Each row was made from one small tree. Brackets hold a mark, then the marks that hang from it, in alphabetical order. Every link used is in the known rows. Write each row's tree.
Known rows
[fosuz [setig bamuk rabiz sozuto]]:  0.93  3.73  0.19  0.10  0.69  2.50  1.08  1.66 -3.51 -0.34 -0.07 -5.24  0.23  2.28  2.19  0.89  2.04
[fosuz [setig [goke sozuto]]]:  0.39 -0.32 -0.43  2.36 -1.79  3.51  0.45  0.11 -0.59 -1.79 -1.55  0.30  0.85  1.25 -1.73 -1.31  0.81
[bamuk [rabiz [fosuz setig]]]:  0.81 -1.22  2.77  0.16 -1.95  1.50 -0.56  2.62 -1.00 -1.20 -0.99 -3.52  0.52 -1.26 -3.14 -1.69 -0.41
[bamuk [rabiz fosuz setig]]: -0.29 -1.09  2.29  0.23 -0.36  0.58 -1.00  1.73 -0.36  0.51 -1.70 -2.87  0.35 -2.93 -1.66 -1.35 -1.17
[goke sozuto]: -0.42 -0.22 -0.61  2.40 -1.39  0.85  0.39 -0.38  2.10 -1.48 -2.28  1.80  1.32  2.99 -3.13  0.87  1.72
[fosuz rabiz]: -0.60 -2.26  2.55  0.73 -1.85  0.51  1.01  2.20  0.64  0.71 -0.29 -0.15 -0.35  0.83 -3.09  0.56  1.47
[rabiz bamuk fosuz]:  0.15  0.30  0.28 -1.57 -0.93  0.16  1.02  0.26  1.02 -1.04 -3.85 -3.02  1.32 -3.16 -2.14 -0.25 -1.60
[fosuz bamuk rabiz [setig goke sozuto]]:  0.42 -1.97  2.77 -1.90 -2.87  4.38 -0.43  3.79 -2.32 -1.67  2.75 -0.73 -0.93  0.15 -2.22 -3.51  1.28
[setig bamuk sozuto]: -1.89  2.00 -0.44  0.11 -1.32  1.53  2.78  1.01 -0.24  0.74 -0.07 -1.90 -0.32  2.18  1.72  2.57  2.10
[rabiz fosuz [setig bamuk sozuto]]: -1.51  2.70 -0.49 -1.44  0.65  1.54  1.00  0.82 -1.41  0.72 -1.94 -5.14  0.27 -2.33  2.68 -0.27 -1.60
[bamuk rabiz]: -0.65 -1.87  2.56  1.93 -2.12  0.45  0.49  1.66  0.91  0.36 -0.18  0.36 -0.20  0.94 -2.86  0.98  2.28
[fosuz [bamuk [rabiz setig]]]:  0.35 -0.98  2.84 -0.35 -0.41  1.30 -1.67  3.21  0.66  0.37 -0.92 -1.34 -0.25 -0.73 -1.51 -0.81  0.27
[setig [bamuk rabiz] goke]: -0.45 -0.44 -0.24  2.41 -2.09  1.85  0.94  2.81 -1.17  0.98  0.51 -1.83 -1.17 -0.23  0.05  2.23  1.72
[setig bamuk [goke sozuto] [rabiz fosuz]]:  1.97  2.51 -3.48  1.92  0.76  1.54 -1.81  1.26 -2.21 -2.54 -2.07 -3.27  1.21  0.31 -0.81  1.40  1.21
[setig goke rabiz]:  0.10 -0.19  0.53  2.48  0.58  1.92  0.26 -0.73 -0.61 -0.05 -1.80  1.36  0.51  0.90 -0.77  1.62  4.48
[setig goke [rabiz bamuk]]:  1.00  0.42 -0.30  1.32  0.42  1.35  0.50 -0.54 -1.15 -0.43 -2.00 -0.47  0.72 -1.14 -0.72  0.74  2.67
[setig bamuk goke sozuto]: -2.23  1.24 -1.19  0.94 -1.95  2.83  2.70  0.29 -1.27  0.48  0.79 -0.49 -0.73  0.94  2.15  2.02  2.97
[setig bamuk]: -0.84  1.74 -0.34  0.99 -0.26  0.92  2.17  1.68  0.53  1.40 -2.49 -2.81 -0.08  1.21  1.25  3.69  1.00

Which tree is each row?
-1.73  0.54 -0.06 -0.43 -0.69  2.64  1.87 -1.45 -1.14  0.56 -0.76 -0.48  0.06 -3.24  1.71 -1.76 -0.23 : [rabiz bamuk [setig goke sozuto]]
 0.79 -1.83  0.82  0.09 -0.93  2.42 -2.46  3.46 -0.32 -0.96  0.03  0.06 -0.43 -0.81 -2.86 -2.60 -0.47 : [fosuz bamuk [rabiz [setig [goke sozuto]]]]
-1.87  1.93 -1.15 -0.86 -0.03  2.90  0.97  0.32 -2.26  0.61 -1.21 -3.78  0.01 -3.25  3.12 -0.73 -1.07 : [rabiz fosuz [setig bamuk goke sozuto]]
 1.83  0.85 -2.04  2.22 -0.18  1.22 -0.89 -0.56 -0.90 -2.47 -1.72  0.35  1.44  0.37 -2.54 -0.09  2.10 : [setig [goke sozuto] [rabiz bamuk]]
 0.83 -1.40  0.94  0.97 -1.31  2.20 -2.73  2.69  0.24 -1.31 -0.11  0.61 -0.05 -0.38 -2.70 -1.98  0.31 : [fosuz [bamuk [rabiz [setig [goke sozuto]]]]]
 0.27 -1.60  0.15  1.77 -1.35  1.55 -2.05  1.12 -0.77 -1.03 -0.86 -0.95  0.62 -2.59 -2.95 -2.55 -0.89 : [bamuk [rabiz fosuz [setig [goke sozuto]]]]
 0.02  1.88 -2.86  0.92  0.48  2.17 -0.91  0.92 -1.32 -0.36 -3.11 -3.80  0.68 -2.76  1.01 -0.53 -2.46 : [rabiz fosuz [setig bamuk [goke sozuto]]]
-2.03  2.72 -0.19 -0.07  0.38  1.82  2.03  0.59 -1.03  1.76 -1.07 -3.29 -0.34 -0.12  3.63  1.07  0.22 : [rabiz [setig bamuk sozuto]]
 1.08  1.67 -1.99  0.56 -1.14  3.00 -0.30  1.78 -1.88 -2.22 -2.47 -4.41  1.00 -1.03 -0.68 -0.96 -1.76 : [rabiz [fosuz [setig bamuk [goke sozuto]]]]
 0.71  2.10  0.25 -0.86 -0.22  2.05  0.82  2.36 -1.40 -0.55 -3.38 -6.35  0.70 -1.31  0.54  0.40 -1.87 : [rabiz [fosuz [setig bamuk]]]
-0.90 -2.03  2.41 -1.51 -1.29  3.11 -0.83  2.91 -1.18  0.02  1.78  0.07 -1.14 -1.31 -1.02 -2.79  0.76 : [fosuz bamuk [rabiz [setig goke sozuto]]]
 1.98  3.39  0.22  0.90  1.47  1.96  0.45  2.37 -2.83  0.17 -2.28 -6.05  0.43  1.51  1.73  1.96  0.89 : [fosuz [setig bamuk rabiz]]
 3.19  0.91 -0.12  0.72  0.19  3.58 -2.80  1.98 -1.67 -3.30 -1.42 -0.88  1.16  1.91 -2.27 -1.83  2.05 : [fosuz bamuk [setig [goke sozuto] rabiz]]
-0.50  2.42 -1.35  1.44  0.13  2.36  1.22  0.32 -2.82 -0.05  0.94 -1.40 -0.17  1.69  1.99  2.41  4.44 : [setig bamuk goke rabiz sozuto]
-0.90  0.80  1.50 -3.18  0.30  2.16 -0.88  0.84  0.15 -0.90 -1.95 -2.08  0.83 -2.25  0.16 -2.45 -0.62 : [rabiz [fosuz bamuk] [setig sozuto]]
 0.65  2.16 -1.20  2.26  1.10  1.80  0.49  1.10 -2.09  0.55 -1.49 -2.39 -0.04  0.86  1.67  3.48  3.19 : [setig bamuk goke rabiz]
-0.23  1.24 -3.01  2.87 -1.45  2.23  0.75  1.02 -0.16 -0.82 -1.36 -0.34  0.17  1.53 -0.20  2.15  1.12 : [setig bamuk [goke sozuto]]
-2.34  1.85 -0.91  0.75  0.02  3.06  2.04  0.04 -1.78  1.77 -0.31 -1.94 -0.67 -1.21  3.93  0.57  0.66 : [rabiz [setig bamuk goke sozuto]]
